Each row was made from one path, in order. Every step used is in the known rows, and no mark comes twice. Write each row's path.
(in the rows, 128 means zero)
Known rows:
limi-fita-nogudul: [122 119 133 119 108 134 165 131  97 134  31 104 178 204 148 138 127  49
  86 145 172 139  64 143  97 109  96 122 121 168 129 132 120 139 131 143
  99  92 210 124 153 132  47 189 189 137  72 131  75 162]
nida-limi: [145 142 101  84  88 104 129 104 114 159 102 139 163 132 121 139 169 132
 121 120 134 148 122 116 173 142  57 109 181 119 138 147 153 116 167 120
 151 118 122 150 115 128 102 141 144 119 104 135  93 131]
febivan-nemu-nida-pinut: [109 135 114 188 106 112 142 120 126  88 147 130 107 113 108  85  82 111
 171 109 135 141 143 123 112 115 119 125 131 114 163 123 108 114 126 137
 180 125 150 132 125 141 126 139  99 120 137 125 171  93]
pidi-kofoz: [114 160 165 124 153 127 103 104 132 152  94 168 131 124 132 173 120 148
 129 153 142  98 114 108 123  64 119 108 105 142 135 146 129 131 172  94
 105 119 111 122 134 122 130 127 162 132 123 128 114 138]
pidi-kofoz-nemu-nida: [142 143 204 142 153 140 148 146 127 136 115 175 110  36 146 172  83 154
 137 160  74  91 143  98 134  67 179 119  79 120 174 135  82 136 139  60
 127 127 118 107 107 161 143 140  98 141 158 145 224 111]
pinut-kofoz: [160 141 128 135 142 118 108  97 127 137 118 155 144 142 149 131 139 150
 102  98 161 116 123 109 106 126 137 133 141 101  77 148 145 142 110 123
 127 113 129 119 124 113 122 113 194 115 117 119  80 126]
maner-febivan-nemu: [ 76 119  89 163 163 121 145 120 158 112 125 128  93 126  81 132  86 135
 141 138 154 182 142 130 133 129  94  95 152 124 156  98 102 134  76 132
 124 103 138 151 200 108 129 109  41 113 145 157 115  98]
nida-pinut: [126 150 142 139  90 135 109 106 137 132 114 135 135 155 127  99 136 121
 177 155 153 125  90 116 104 130  84 120 119 122 119 134 170 116 183 140
 152 135 117 121 147 142 102 139 164 141 134 115 130 129]
febivan-pinut-kofoz-nemu: [134 156 114 120 179  97 101 124 168 133 181 137 116 107 142 150 182 123
 133 132 104 104 167 110 118 131 182 141  89  64  77 140 128 121 105 119
 152 142  63 111 112 122 144 124 154 119 146 131 155 114]
maner-febivan-nemu-nida: [ 85  99 103 195 143 123 163 132 143  85 112 126  94  88  79 114  31 152
 133 115 142 178 158 137 150 122 144 108 150 111 186  86  71 147  38 119
 144  98 165 158 150 136 142 117  18 116 148 164 161  97]
maner-febivan-pinut-kofoz: [ 95 138  86 158 169 106  75 110 168 117 150 122 104 141 101 128 119 143
 132 108 147 147 147 138 136 162 189 138 122  69  77 105 130 144  56 150
 127 116  88 145 132 108 157 102 133 116 160 135 105 132]
nogudul-fita-limi-nida-vizul: [125 118 182 135 162  98 162 119  64 146  29  70 186 186  81 152 149 116
 132 141 195 129  85 141 122 113  46 130 164 158 143 127 160 122 172 145
 124 112 203 147 115 102 132 179 165 173 121  86 103 188]
febivan-nemu: [103 139  95 147 149  99 146 104 138 115 118 134 128 145 108 139 133 127
 126 139 170 148 140 112 125 100  85  97 140 128 158 134 106 121 111 126
 142 118 135 136 160 114 120 129 103 106 108 145 104  97]
limi-nida: [150 118 163 114 136 137 141 128 123 136  74 109 153 186 119 143 159 123
 127 183 173 137 112 131 137 110  63 111 125 174 162 133 143 144 152 137
 152 152 136 129 100 137 103 135 181 169 104 150 142 124]
pidi-kofoz-nemu: [130 155 181  98 173 135 126 130 144 163 120 178 120  69 151 190 131 138
 130 180  93  91 132  90 113  69 119 105  76 136 146 151 119 124 180  76
 109 136  95 100 144 136 134 130 105 143 154 133 174 118]
maner-febivan: [109 116 134 149 134 147 132 118 153 128  80 136 124 137  96 118  82 156
 142 154 158 163 105 139 131 144 117 102 139 124 146  97 126 150  95 125
 118 109 135 147 174 131 116 110  85 128 139 156 112 122]
nogudul-fita-limi-nida: [117 116 170 122 137  95 166 144  87 141  28  80 163 211  92 150 160 127
 124 184 195 125  76 117 128  82  58 111 149 184 158 132 124 138 130 145
  94  91 193 148  98 107  74 185 146 189  71  98  85 160]
nida-limi-fita: [154 123  97  53  74  94 131 139  88 166 106 120 183 163 165 166 176  83
 115 111 132 165 117 146 146 163  56  91 173 134 122 165 175 122 167 133
 147 109 168 153 120 136  65 181 161 122  65 125  88 145]
nemu-kofoz: [158 132 161 130 112 134 133 110 136 126  78 157 124 157 122 133 126 137
 107 128 144 152  94 111 120 105 153  99 138 160 142 113 105 129 140 122
  74 124 130 109 133 117 108 135 139 109 113 137 111 118]
pinut-febivan: [125 112 115 102 119 122 145 116 130 133  97 118 156 146 137  89 114 163
 107 130 155  98 119 117 129 150 135 141 141 131 116 119 144 144 111 134
 127 136 128 132 125 125 117 112 169 117 108 126  82 149]
fita-limi: [143 135 149 164 140 103 142  88 105 117  68 135 154 156 110 139 120 156
 117 149 190 119  90 105 119  88 108 117 164 123 113 154 128 146 126 124
 112 106 157 122 136 111  74 163 133 131  98 134  69 144]
pidi-kofoz-pinut-febivan: [119 146 124  39 128 146 103 140 116 128 156 124 132  91 149 151 122 162
 122 132  99  53 130 124 153 106 162 169  83 157 119 162 139 111 158 112
  82 175  72 114 134 116 172  96 162 136 127 127 100 148]
febivan-pinut-kofoz: [118 161  99 144 171  88  72  93 150 120 146 124 133 162 127 129 170 134
 120 107 158 122 150 126 129 128 170 151 122  83  76 145 137 131 101 142
 145 130  85 131 100 109 139 120 195 118 126 123  99 132]
nemu-kofoz-pinut-febivan-maner: [139 108  99  76 120 174 117 145 172 129 172  98  92 132 117 108 109 139
  99  96  84 128 133 133 157 162 173 180 111 188 103  92 108 118 129 135
  68 179  68 113 143  99 138  75 123 102 158 156 124 134]
nogudul-fita: [102 139 141  90 112 110 165 125 110 148  64 116 164 178  96 133 130 135
 125 156 170 138  90 116 124  99 102 110 122 154 180 102 110 125 124 118
 110  76 150 147 142 120  99 157 146 118  89 105  82 136]
maner-febivan-pinut-kofoz-pidi: [ 95 141  88 195 173 150  62 115 169 129 202 144  82  88 136 136 174 123
  96 121 122 116 175 160 125 153 200 160 122  56  60 141 153 145  49 128
 142 103  85 134 145 141 194 104 115 118 176 138 115 137]
pinut-kofoz-nemu-nida-limi-fita: [188 110 116  80 104 104 148 172  79 155 162 144 158  62 214 163 143  97
 106  68  54 136 163 137 135 181 153 131 152  77  75 162 147 134 113 100
 159 104 178 130  76 154  96 171 140 126 107 120 178 124]
febivan-maner: [122 127 121 153 140 150 125 102 176 156 112 123 124 168  96 126 106 139
 109 140 151 159 129 126 138 118  92 128 140 139 131  91 127 141 136 120
 155 123  98 142 144 117  94 107 138 103 143 160 133 124]
nogudul-fita-limi-nida-nemu-kofoz: [132  98 196 136 136 115 159 140  65 148  79 122 155 219 105 141 183 100
 134 153 156 157  61 130  83  92  68  72 154 186 163 105 108 125 173 164
  68  88 205 119 102  91  94 170  80 157  84  57  71 160]
maner-febivan-pinut-kofoz-nemu-nida: [111 120 125 175 171 121 108 153 163 102 177 130  80  48 113 123  81 141
 148 110  75 147 181 138 143 159 243 156  98  49 116  98  92 155  25 114
 155 120 100 137 108 138 173 118  69 133 194 150 214 110]
pidi-kofoz-pinut: [127 165 147  70 141 151  85 131 123 132 145 148 127  97 137 185 137 138
 143 158 115  85 125 119 149  66 143 143  67 150 156 168 124 109 174 100
  78 159  76 106 140 131 155 120 149 135 126 144 125 126]
nida-nemu-kofoz-pinut: [149 143 149  92 109 168 107 139 105 122 182 159 130 139 129 127 173 101
 148 138 105 148  97 153 111 124 135 102 113 147 167 119 110 103 183 141
  89 155 101  89 154 126 145  99  82 101 122 119 106 110]
limi-nida-nemu: [148 111 168 135 144 148 125 118 102 146 119 129 167 193 129 128 192  86
 150 193 158 154 107 149 106 127  32  82 135 139 174 117 154 144 181 157
 177 146 146 128 108 147 115 114 139 155 101 109 135 128]

Write each row's path:
[136 142  90 229 120 151  95 123 129 101 227 160  75  49 178  90 141 118
 119  76 101  92 186 130  87 131 176 153 138  59  66 173 145 120  95 121
 177  95 142 110 122 161 184 118 122 109 166 108 162 101] : febivan-nemu-nida-pinut-kofoz-pidi
[144 136 156 179  71 141 133 121 118 104 108 134 133 123 118  77  80 135
 176 124 133 125 107 131 118 127 132 132 125 115 147 121 137 136 143 128
 173 130 143 127 104 162 117 144 154 134 140 126 185 123] : nemu-nida-pinut
[144 128 166 150 122 141 131 107 121 139 131 184 137 167 129 112 158 106
 133 136 132 162  88 136  81 122 117  69 147 142 151  92 114 127 175 136
 106 120 139 101 146 122 124 112 102  96 116  99  98 127] : nida-nemu-kofoz
[152 106 132  87  72 125 200 182  84 143  72 111 164 109 166 145 122  47
 108 118  66 148 115 141 160 135 116 130 136 129 151 137  98 124 129 115
 140  90 215 128 109 162  54 209 118 142 103 127 165 145] : kofoz-nemu-nida-limi-fita-nogudul
[118 112 172 134 143 104 160 132  68 152  80 110 180 226 103 136 179  95
 152 185 185 149  77 142  91  94  29  91 149 155 174 120 135 133 164 170
 130  90 198 138 109 113  91 169 101 162  76  69  73 164] : nogudul-fita-limi-nida-nemu
[140 125 102  52  99 141 128 139 118 116 149 100 151 122 137 106 130 151
 117 132 125  85 127 140 158 148 156 180 108 140 124 134 141 117 121 137
 109 170  98 119 141 125 142 103 162 123 115 145  97 130] : kofoz-pinut-febivan
[130 110 141 157  65 130 145 121 111 106 116 113 143 111 138  44  70 163
 159  99 113 100 118 129 125 165 161 161 128 113 121 108 152 136 130 143
 163 143 150 136  93 153 127 127 168 132 135 107 154 144] : nemu-nida-pinut-febivan
[122 113  78  75 126 166 117 140 165 137 181  84 121 130 116 102 111 152
 104 119 105 109 145 140 167 160 141 193 108 153 115 105 133 118 116 141
 129 178  67 132 146 115 129  78 141 106 150 162 120 133] : kofoz-pinut-febivan-maner
[ 98 114  88 212 141 125 114 136 147  90 179 141  72  76 126  87  52 142
 174  65 110 154 158 132  98 169 168 132 138  71  86 109 129 128  65 141
 150  96 157 138 144 126 155 101  74 123 176 113 156 102] : maner-febivan-nemu-nida-pinut-kofoz
[ 99 132 109 139 188 112  94 138 183 134 178 129  86  85 117 147 135 134
 144 137  96 137 163 125 125 164 192 134  93  62  81 108 128 138  67 127
 131 125  74 129 152 123 164 106  80 123 184 140 161 119] : maner-febivan-pinut-kofoz-nemu
[109 122 168 126 105 106 150 145  85 145  50  82 149 208  91 117 156 110
 182 172 175 126  61 116 101 101  37 121 133 176 125 138 165 116 181 169
 105  98 176 142 111 110  78 192 149 197  92  72 108 161] : nogudul-fita-limi-nida-pinut
[108 104  94 117 133 103 154 120 151 110 123 129  99 140 127 106 110 147
  82  87 126 135 140 109 113 143 153 118 152 166 111 114  91 114 102 139
  68 131 139 125 148  88 145 102 103  96 110 115  76 116] : pinut-febivan-nemu-kofoz
[131 149 104  83 126 127 125 147 143  93 163 126  93 120 105 152 144 115
 123 112 121 147 132 121 142  95 150 118 108 172 164 135  74  91 136 128
  64 158  93 103 168 104 144 123  77 104 122 153 113  79] : febivan-nemu-kofoz-pinut
[159 146 163 167 109 177 123 121 147 133 134 172 104 103 148 140 172 119
  73 133 129 114 122 131 107 104 164 111 138 155 124 145 114 136 136 107
  76 105 119 105 148 156 142 132 113 115 132 137 114 118] : nemu-kofoz-pidi
[124 168  95 179 161 129  65  99 159 127 205 142 106 108 156 136 222 119
  79 119 137  82 179 157 116 119 193 166 122  64  57 172 152 136  95 123
 154 121  73 118 107 148 179 116 179 112 145 128 114 136] : febivan-pinut-kofoz-pidi
[ 97 124  53  67 133 118 137 148 122  89 184  97 124 113 121 120 131 134
 116 114 128  97 159 130 150 137 128 161 117 140 146 142 110  98 105 145
 123 164  98 128 161 104 159  97 115 108 121 143  92 105] : kofoz-pinut-febivan-nemu
[ 97 129  95  69 166 167  88 137 158 156 184 115 100 103 126 149 100 159
 109 123  78  78 155 125 161 117 150 188  84 166 101 126 142 113 154 114
  92 171  53 123 137 100 170  75 145 121 162 147 130 144] : pidi-kofoz-pinut-febivan-maner
[155 143 164  92 109 122 138 149 107 160 136 172 117  22 158 180 114 147
 141 118  38 112 164  96 182  96 133 115 123 107 157 146 106 113 171  63
 140 121 117 121  87 156 145 146  88 144 143 129 203 120] : pidi-kofoz-nemu-nida-limi
[124 117  32  57  74 101 152 158  92  93 200  84 131  63 133 106 114 146
 123  57  68 121 194 137 215 164 137 179 167 115 157 142 104 103 101 132
 153 162 123 156  99 123 169 106  79 104 110 142 122 106] : kofoz-pinut-febivan-nemu-nida-limi
[108 100  95 126 139 139 138 104 174 155 128 106 127 161 110  92  93 161
  89 124 132 133 141 129 136 164 126 158 142 142 100  85 136 145 107 133
 150 139 106 149 131 116 114  82 148 102 145 150 114 149] : pinut-febivan-maner
[ 81 139  74  56 165 120 108 142 128 117 189 119 105  79 140 163 120 148
 119 117 100  70 166 112 153  94 152 158  85 152 132 167 114  92 139 114
  89 171  75 114 148 100 187  91 114 117 127 136  95 119] : pidi-kofoz-pinut-febivan-nemu
[ 70 136 107 161 157 114  97 114 180 114 112 106 114 151  66 128 107 128
 152 159 154 165 127 152 146 140 146 121 119 108 147  85 117 141  76 144
 138 128  90 161 149 119 143 121  94 125 148 164 134 132] : maner-febivan-pinut
[159 118 165 154 145 109 140 117  93 122  51  99 160 188 109 145 154 141
 121 177 194 121  90 115 127  95  67 113 156 173 126 160 140 149 146 147
 114 135 166 128  88 122  78 161 154 180  94 137 110 146] : fita-limi-nida
[148 131 174 190 128 139 147  93  95 106  87 113 170 101 109 115  71 132
 129 100 154 129 130 159 140 137 145 141 162  93 172 110 130 140 125 106
 188 142 172 134 109 147 166 135 160 116 162 136 172 151] : nemu-nida-vizul
[159 140 141 113 161 123 131 132 137 145 151 167 130  91 169 149 150 140
 118 133 109 103 138  94 108 132 154 126 110  90  86 152 130 133 126  99
 133 125 110  99 138 139 124 118 145 123 141 113 142 108] : pinut-kofoz-nemu
[164 147 146  73 102 157 114 144 135 108 135 137 119 131 124 143 140 127
 130 134 121 127 101 133 148 106 163 132 103 177 152 133  96 102 155 123
  58 163  89 100 151 124 127 131 129 117 125 149 120 107] : nemu-kofoz-pinut
[177 129 168 106 137 140 108 159 143 153 161 140 114 115 177 130 189 100
 177 152  91 105 128 105  79 157  86 135  82 118  61 163 191 120 194 139
 153 159 103  95 114 157 119 121 175 181 151 101 201 119] : limi-nida-pinut-kofoz-nemu
[158 138 141 182 103 134 106 113 120 107 144 148 126 107 161  75  89 144
 158  75 121 109 123 122  99 144 173 156 131  82  84 135 150 130 123 132
 169 114 144 114  90 147 132 125 187 124 140  97 158 123] : nemu-nida-pinut-kofoz
[166 110 118  94  68 102 152 149  76 138  98 116 175 134 156 146 120 102
 111  90 114 163 135 157 160 152  99 112 180 125 142 148 139 144 127 125
 159 104 194 160  76 157  72 187 153 132  78 137 141 136] : nemu-nida-limi-fita
[172 122 159 155 143 132 145 139 120 119 142 161 119  57 169 126  97 153
 121 107  96 109 158 107 120 120 202 149 114  72  98 140 100 147  87  83
 152 115 134 107 101 151 131 131 137 123 148 133 189 103] : pinut-kofoz-nemu-nida
[142 110 139 104  99 144 129 136 131 134 113  84 146 176 143  74 148 123
 153 151 130  99 103 133 107 170  63 140 119 174 100 137 201 127 187 172
 142 175 132 134 101 142 115 113 201 179 122 112 145 155] : limi-nida-pinut-febivan
[165 110 191 138 129 151 125 134 112 141 114 148 134 197 128 130 185  85
 133 169 140 162  94 144  90 130  72  71 138 175 161 104 126 132 189 161
 113 154 147 110 105 132 120 110 121 149 107 105 134 129] : limi-nida-nemu-kofoz
[ 92 119 108 204 149 173 130 138 179 120 161 162  44  75 114 136 126 115
  86 120 108 163 156 143 107 122 163  93 141 146 135 123  88 127  72 118
  59  89 131 130 203 136 174 108   9 110 169 147 115  95] : maner-febivan-nemu-kofoz-pidi
[102  84  60 124 100  88 163 170  98 123 130 112 121 102 122 146  75  98
 129  75  97 214 165 166 165 174 103  90 183 117 166 115 116 132  70 139
 156  83 206 180 130 134 106 167  38 119 110 148 134 112] : maner-febivan-nemu-nida-limi-fita
[112  96 120 178  94 155 136 122 165 131 143  96 113 126 121  40  45 157
 143  91  93 124 144 135 131 182 155 176 138 121  99  77 152 138 126 146
 183 145 123 146  99 139 123  97 150 120 169 135 184 147] : nemu-nida-pinut-febivan-maner
[ 86 123  71 128 115 105 138 115 144 113 155 114 119 139 128  74 113 132
 148 112 131 111 135 113  99 166  95 130 130 127 101 128 165 103 144 160
 145 141 131 125 157 112 137 111 135 117 128 102 106 131] : nida-pinut-febivan-nemu
